Known rows, with every way that one mark hangs from another:
q_885[q_259[q_213 q_411 q_894[q_571]]]: [  7  13 -15  18   7  13  -6 -11   7 -39  19  11  23   0   6 -36]
q_571[q_937[q_259[q_885]]]: [-13  -3   9  11   7 -15   0 -18   9   1  -1   6 -31   8  -4 -32]
q_571[q_937]: [ -7   6   4  -2   5  -4   1 -17   7  -5   1   2  -8  -1  -6 -18]
q_894[q_571[q_937[q_259]]]: [ -6  13  10  -9   0 -10  -3 -18  15  -9   0  10 -12  15   3 -26]
q_885[q_259[q_213 q_894[q_571[q_937]]]]: [-14  23  -3  11  11   8  -8 -23  12 -36  14  12   0  -4  -5 -45]
q_259[q_411 q_894[q_571[q_937]]]: [  7  10  -5  -2   7   0   5 -20   8 -29  12  18  34   2   4 -46]
q_259[q_213 q_411 q_894]: [  7   2 -27  20  13   8  -1  -7  -3 -33  17  12  33  -2  -1 -26]
q_571[q_894 q_937[q_259]]: [-16  23  -5   4  10 -19  -4 -13   6 -15   0   4  -6  -1  -1 -18]
q_937[q_259[q_213 q_411 q_885] q_571]: [  7  -8 -13   3   9 -15   4  -5   5 -11   8   8  -6  22   1 -34]
q_472[q_259[q_213 q_411]]: [ -1 -19 -10  12  13  16 -19  -3   6 -28  14   5   2  10   4 -14]
q_885[q_259[q_213 q_894]]: [ -8  11 -13  28  10  14  -6  -2   1 -24  12   3   3 -11  -4 -16]
q_894[q_571]: [ -1   6   6 -14  -4  -1  -2  -4   5  -7   1   7   4   7   6 -11]
q_472[q_259[q_213 q_885 q_894]]: [-25 -23  -7  25  22  12 -18   1  -2 -26  14  15  -2  -3  -1 -30]
q_850[q_411]: [  4  12   4   2 -13 -10  -4  -1  -3  -8  11   6  10   0  -9   5]
q_472[q_259[q_213 q_411 q_885]]: [ -8 -29  -7  18  18   9 -18  -7   5 -26  15   7 -12  10   5 -32]
q_571[q_894 q_937[q_259[q_213 q_411 q_885]]]: [-12  11 -22  21  23 -20  -6 -27   7 -36  12  10  -9   9  -2 -53]

Rows:
[  7  16   2  10   2   5   2 -19  13 -28  13  11  18  -2   6 -45]
q_885[q_259[q_411 q_894[q_571[q_937]]]]
[-21   2 -10  27  21  -7  -4 -20   3 -23  12  16 -10   1  -9 -49]
q_571[q_937[q_259[q_213 q_885 q_894]]]
[ -4   2  -7   6  14 -11  -7 -32  16 -28  13  16 -15  23   2 -62]
q_894[q_571[q_937[q_259[q_213 q_411 q_885]]]]
[ -6  -2 -19  31  21  -5  -2 -25   5 -32  17  18   4   6  -5 -59]
q_571[q_937[q_259[q_213 q_411 q_885 q_894]]]
[  7   7 -19  32  10  14  -4  -6   2 -32  18   4  18  -7   0 -25]
q_885[q_259[q_213 q_411 q_894]]
[ -7  18  -6 -14   0 -24   4   8  -1  -5  -2   6   9   6   4  -1]
q_937[q_259 q_571[q_894]]
[ -7   8 -10  16  14 -24   1 -20   6 -20   5   9  -4   6   4 -45]
q_571[q_894 q_937[q_259[q_411 q_885]]]
[ -7  21 -24  15  18 -15  -7 -23   8 -40  12   8   6   7  -1 -36]
q_571[q_894 q_937[q_259[q_213 q_411]]]
[-10 -21  -8  15  19  13 -18  -6   5 -40  20  24  17  10   9 -51]
q_472[q_259[q_213 q_411 q_885 q_894[q_571]]]
[ -9  12 -12   9   9   2  -9  -5   3 -27  11  18  17   7   3 -25]
q_937[q_259[q_213 q_894[q_571]]]
[  1  18 -10  16  12   9  -5 -27  14 -43  18  13  14   1   0 -54]
q_885[q_259[q_213 q_411 q_894[q_571[q_937]]]]
[  4  18 -25  -5   8 -19   0   0   2 -28   9   9  18  14   3 -18]
q_937[q_259[q_213 q_411] q_571[q_894]]
[-12  16  -1  -5  10  -5 -11 -25  15 -25   8  11 -16  16  -3 -36]
q_894[q_571[q_937[q_259[q_213]]]]
[-10  14   3  -6   6  -2   1 -17   7 -21   7  19  20  -3   0 -38]
q_259[q_894[q_571[q_937]]]
[ -7   2 -14   9  21  -3  -2 -30   8 -42  19  26  17   7  -2 -72]
q_259[q_213 q_411 q_885 q_894[q_571[q_937]]]
[  2   6  -4  -2  -2 -11   9  11  -1   1   1  11  21   5   2  -8]
q_937[q_259[q_894] q_571]
[  6  -6  -5   7   5  -2   4  -7   2 -19  11  20  28   4  12 -47]
q_259[q_411 q_885 q_894[q_571]]
[  0  -5  -8  26  12 -10   5 -19   6 -16  10  15   8   4   1 -50]
q_571[q_937[q_259[q_411 q_885 q_894]]]
[ 20  -1  -5 -10  -6 -12   8   4   5   1   1   2  11  19   7  -8]
q_937[q_259[q_411] q_571]
[-20  -1  -4  16  17 -11  -7 -24   9 -14   5   7 -35  10 -10 -42]
q_571[q_937[q_259[q_213 q_885]]]
